Each row comes from the steps of one path. Every step used is in the known rows, and no mark comes twice. Write the path behind each row, first mark first.
Known rows
taka -> nafubo -> boteb -> gitif: [ 2.58  0.87 -0.31 -0.89 -1.10  0.72 -0.62 -0.10  0.95  0.31  1.38 -1.58
  3.52  1.17 -0.83 -1.58  0.29 -0.60  2.95 -0.64]
nafubo -> boteb: [ 1.26  2.27  0.24 -1.99  0.25  2.17 -1.95  0.06 -1.28 -0.23  2.64 -0.61
  1.93  0.08 -0.20 -0.53  1.46  1.05 -0.62 -1.17]
vumuz -> nafubo -> boteb: [-0.30  2.73 -0.79 -0.67 -0.80  2.44 -2.45 -1.40 -2.13  0.37 -0.32 -0.64
  3.10  0.44  0.31 -1.50  1.65  0.09 -1.90 -4.22]
boteb -> gitif -> vumuz: [-0.41  2.71 -0.97 -1.40 -0.63 -1.01  1.43  1.34  1.39 -1.42  0.80  0.93
 -1.14  0.00 -0.24  2.06 -0.59  0.13 -2.64  1.85]
nafubo -> boteb -> gitif: [ 1.47  3.46 -1.07 -2.30 -1.02  1.55 -4.93  0.78  0.66 -0.31  4.86 -0.91
  1.66  0.25 -0.78 -0.44  1.21  0.64 -0.32 -0.10]
gitif -> vumuz: [-0.51  1.41  0.38 -1.21  0.67 -0.46  4.38  0.60 -0.47 -1.41 -2.27  1.10
 -0.85 -0.16  0.25  1.81 -0.41  0.54 -2.78  0.66]
boteb -> gitif -> vumuz -> nafubo: [-1.81  3.37 -2.02 -0.23 -1.83 -0.66  1.03 -0.02  0.57 -0.84 -1.61  0.98
  0.00  0.27  0.27  0.97 -0.55 -0.71 -3.98 -1.07]
neken -> boteb -> gitif -> vumuz -> sapul: [ 0.53  2.48  0.31 -1.59  0.75  0.31 -3.28  0.08  0.41 -2.21  3.50  1.41
 -1.73 -0.11 -0.21  4.04 -2.06  0.48 -2.44 -0.04]
sapul -> vumuz -> nafubo -> boteb: [-0.85  0.92 -0.01 -0.17 -1.16  3.15 -2.35 -2.05 -1.53  0.02 -1.31 -1.10
  3.66 -0.38  1.44 -2.18  0.65  0.53 -2.73 -4.52]
nafubo -> boteb -> gitif -> vumuz: [-0.28  1.94 -2.10 -2.32 -0.66  0.92 -2.35 -0.49  1.82 -1.00  1.99  0.98
 -0.51  0.54 -0.51  1.22  0.33  0.92  0.01  2.05]
gitif -> vumuz -> neken -> boteb: [-1.72  1.05  0.85 -0.51  2.11 -1.09 -0.18  0.90  0.88 -1.62 -8.24  3.18
 -3.48 -0.34 -0.39  4.15 -0.44 -0.82 -3.28  0.18]
simu -> taka -> gitif: [ 0.12 -0.58  0.95  0.76  0.48 -0.87  0.49  3.08 -4.62  1.38  6.38 -2.26
  1.38  0.06 -1.66 -3.44 -0.82  0.60  0.41 -0.29]
neken -> taka -> gitif: [ 1.24 -0.76  2.17  1.19  0.80  1.04 -0.44  1.61 -2.86  1.24  7.14 -1.97
  0.74 -0.66 -0.07 -1.73  0.87  0.19  1.61  1.07]
boteb -> gitif -> vumuz -> neken: [-1.82  0.82 -0.50 -0.72  0.26 -2.98  0.88  1.81  2.51 -1.29 -2.49  1.67
 -2.59 -0.89 -0.51  1.89 -0.76 -0.48 -3.68  2.02]
taka -> nafubo -> boteb -> gitif -> vumuz -> neken: [-0.54 -2.37 -0.55 -0.18  0.21 -1.95  1.50 -0.83  3.47 -0.23 -4.58  1.14
 -0.32  0.59 -0.85  0.19 -0.70 -0.95  2.04  1.28]
neken -> taka -> gitif -> vumuz -> nafubo: [-1.90 -1.80  0.15  2.42  0.02  0.51  1.59 -1.01 -2.12  1.21  2.13 -0.04
 -0.32 -0.07  0.74 -0.81 -0.04 -0.57  0.40 -0.01]
taka -> nafubo: [ 2.21  0.20  2.19  0.33  0.36 -0.54  6.06  1.15 -1.43 -0.14 -2.97 -1.48
  3.02  0.58 -0.05 -1.16 -0.39 -0.87 -0.04 -2.06]
vumuz -> neken -> taka -> nafubo: [ 1.14 -3.43  2.10  1.80  1.46 -1.54  4.70 -0.19 -0.65  1.04 -2.91 -1.34
 -0.20 -0.28  0.76 -0.62  0.28 -0.52  2.91 -1.10]
neken -> boteb: [ 1.41  4.55  1.28 -1.22  0.94  1.55 -2.46  1.49 -1.48 -1.04 -2.04  0.55
  0.32  0.29 -0.36  2.31  0.60 -0.41 -2.49 -1.95]
rebil -> vumuz: [ 2.39  2.18  1.44  0.89 -1.71 -0.21  0.64  2.05 -0.64 -0.17 -2.56  0.72
  0.75 -0.58  0.66 -0.72 -0.15  0.52 -3.91  0.72]
vumuz -> neken: [-0.42  0.72  1.87 -0.32  1.25 -1.62  1.22  2.35 -0.66 -0.56 -2.24  0.00
 -0.09 -1.29 -0.13  0.00  0.46 -0.35 -4.39 -1.02]
taka -> nafubo -> boteb: [ 2.40 -0.49  1.06 -0.52  0.29  1.37  2.20 -0.79 -0.85  0.34 -1.20 -1.37
  3.77  1.13 -0.31 -1.72  0.62 -0.23  2.64 -1.84]

Write each row's path
[ 0.93 -4.69  0.37  1.14 -0.30  0.59 -2.16 -1.87  2.07  1.17  0.12 -1.95
  0.76 -0.46  0.99 -1.88  0.07  0.22  5.18 -0.23]  sapul -> vumuz -> neken -> taka -> nafubo -> boteb -> gitif
[ 0.91 -3.36  2.83  3.97 -0.52 -1.36 -2.46  2.38 -0.46  1.92  1.00  0.44
 -1.34 -1.79  0.28 -2.11 -0.09 -0.26 -0.29  3.27]  rebil -> vumuz -> neken -> taka -> gitif
[-1.28 -1.41 -2.32 -0.90  0.46 -0.06 -3.79 -1.76  2.60  0.16  1.80  1.01
 -3.95 -0.43  0.30  1.73  1.07  1.10  2.79  2.77]  nafubo -> boteb -> gitif -> vumuz -> neken -> taka
[-1.53  5.25 -2.16 -0.40 -1.18  0.50 -3.12 -0.33  0.82 -1.17 -5.00  2.35
 -1.06  0.87 -0.16  3.41 -0.50 -1.56 -3.21 -1.70]  neken -> boteb -> gitif -> vumuz -> nafubo
[ 0.09  3.79  0.58 -0.80  0.47 -0.89 -5.98  2.82  1.41 -0.94 -2.48  1.10
 -1.45 -0.54 -1.09  2.50  0.14 -1.45 -3.31 -0.64]  vumuz -> neken -> boteb -> gitif
[-2.36 -0.14  0.79  1.61 -0.34 -0.51  2.98  0.67 -1.82  0.16 -0.83  0.68
  1.34 -0.11 -0.28 -1.24 -0.91 -1.37 -3.75 -0.57]  taka -> gitif -> vumuz -> nafubo
[ 2.72 -1.47  1.40  0.89  0.56  0.42  4.94 -0.71 -1.78  0.86 -0.10 -2.23
  1.36  0.58  0.92 -0.72  0.54  0.04  3.93 -1.44]  neken -> taka -> nafubo
[-0.10  4.10 -2.14 -0.95 -2.20  1.90 -5.45 -0.68 -0.27  0.35  2.57 -0.91
  2.79  0.52 -0.18 -1.44  1.35 -0.38 -1.40 -2.92]  vumuz -> nafubo -> boteb -> gitif
[-1.79 -2.41 -0.96  1.61 -0.16  2.36 -1.89 -2.88 -1.65  1.64  3.46  0.01
  0.24  0.43  0.45 -1.24  0.89  0.14  2.90  0.32]  neken -> taka -> gitif -> vumuz -> nafubo -> boteb
[-0.70  2.06 -1.35 -0.44 -2.47  2.65 -5.39 -1.24  0.29  0.01  1.39 -1.19
  3.34 -0.29  0.76 -2.14  0.35  0.22 -2.49 -3.38]  sapul -> vumuz -> nafubo -> boteb -> gitif
[ 0.93 -0.48 -1.36 -0.98 -0.70 -0.09  1.82 -1.27  2.18 -0.38 -1.28  0.17
  1.14  1.54 -0.66  0.15 -0.57 -0.35  3.06  1.27]  taka -> nafubo -> boteb -> gitif -> vumuz
[ 0.07  0.90  0.34 -1.47  0.16 -0.89  0.85  0.40  0.24 -1.86  6.05  0.16
 -0.78 -0.72  0.13  1.75 -2.11  1.28 -3.49  0.59]  boteb -> gitif -> vumuz -> sapul
[-1.71  0.05 -1.54 -1.51  0.13 -0.97 -2.77  0.01  3.02 -0.94 -0.75  1.73
 -2.14 -0.39 -0.74  1.36  0.23  0.30 -0.96  2.08]  nafubo -> boteb -> gitif -> vumuz -> neken
[-2.39 -2.64  2.53  1.34  1.70 -2.65  2.63  2.57  0.18 -0.28 -1.58  1.37
 -1.20 -1.31 -1.01 -0.22 -1.03 -1.07 -3.30  2.64]  taka -> gitif -> vumuz -> neken
[ 1.88 -1.87 -0.82 -0.43  0.20  0.50  2.52 -0.97 -3.29  1.43  0.27 -2.51
  2.33  1.86 -0.88 -3.19 -0.14  1.19  5.46 -2.61]  simu -> taka -> nafubo -> boteb
[ 0.41 -2.02 -3.29 -0.68 -0.75 -0.71  2.43 -1.54 -0.23  0.71  0.64 -0.76
  0.04  2.15 -1.21 -1.11 -1.29  0.91  6.10  0.53]  simu -> taka -> nafubo -> boteb -> gitif -> vumuz
[-0.29 -3.35 -0.42  1.29  0.48 -2.70  4.18 -0.58  2.62  0.31 -2.70  0.19
 -2.72  0.08  0.54  1.24 -0.82 -0.74  3.23  1.86]  boteb -> gitif -> vumuz -> neken -> taka -> nafubo
[-2.17 -0.76 -0.08  0.85 -0.50  1.41 -1.01 -1.18 -1.23  0.65  0.46  0.69
  1.97  0.34 -0.54 -1.82  0.07 -0.77 -0.85 -0.39]  taka -> gitif -> vumuz -> nafubo -> boteb
[-1.42 -0.63 -1.24 -0.10  0.59 -1.88  0.00  0.09  2.12 -0.33  0.66  1.10
 -4.33 -0.99  0.49  2.46  0.08  0.45  0.32  2.70]  boteb -> gitif -> vumuz -> neken -> taka
[-1.61 -2.16  0.15  0.20  1.95 -1.46  3.00 -0.63  0.28 -0.22 -2.60  1.06
 -4.20 -0.98  1.14  2.37  0.36  0.88 -0.26  1.47]  gitif -> vumuz -> neken -> taka
[ 0.80 -5.92  1.71  1.41  1.07  1.02  0.97 -2.57  0.39  1.20 -2.72 -1.81
  0.92 -0.65  1.53 -1.90  0.33  0.67  4.62 -1.50]  sapul -> vumuz -> neken -> taka -> nafubo -> boteb
[-0.36 -2.30  1.06  1.08  1.09  0.22  1.98  0.37 -1.38  0.54  4.42 -0.17
 -1.51 -0.40  0.10  0.17 -0.19  0.38  1.78  3.10]  neken -> taka -> gitif -> vumuz
[ 1.25 -1.33  1.38  2.26 -0.54 -1.08 -0.81  1.11  0.22  1.00 -2.81  0.91
 -2.54 -1.54  1.40 -0.12  0.48  0.96 -0.72  1.66]  rebil -> vumuz -> neken -> taka
[ 1.36 -1.98 -2.06 -0.33 -0.44  1.09  1.10 -3.07  1.81  0.61  1.43 -0.53
 -0.55  1.51  0.38  0.67  0.18  0.55  7.03  1.75]  neken -> taka -> nafubo -> boteb -> gitif -> vumuz
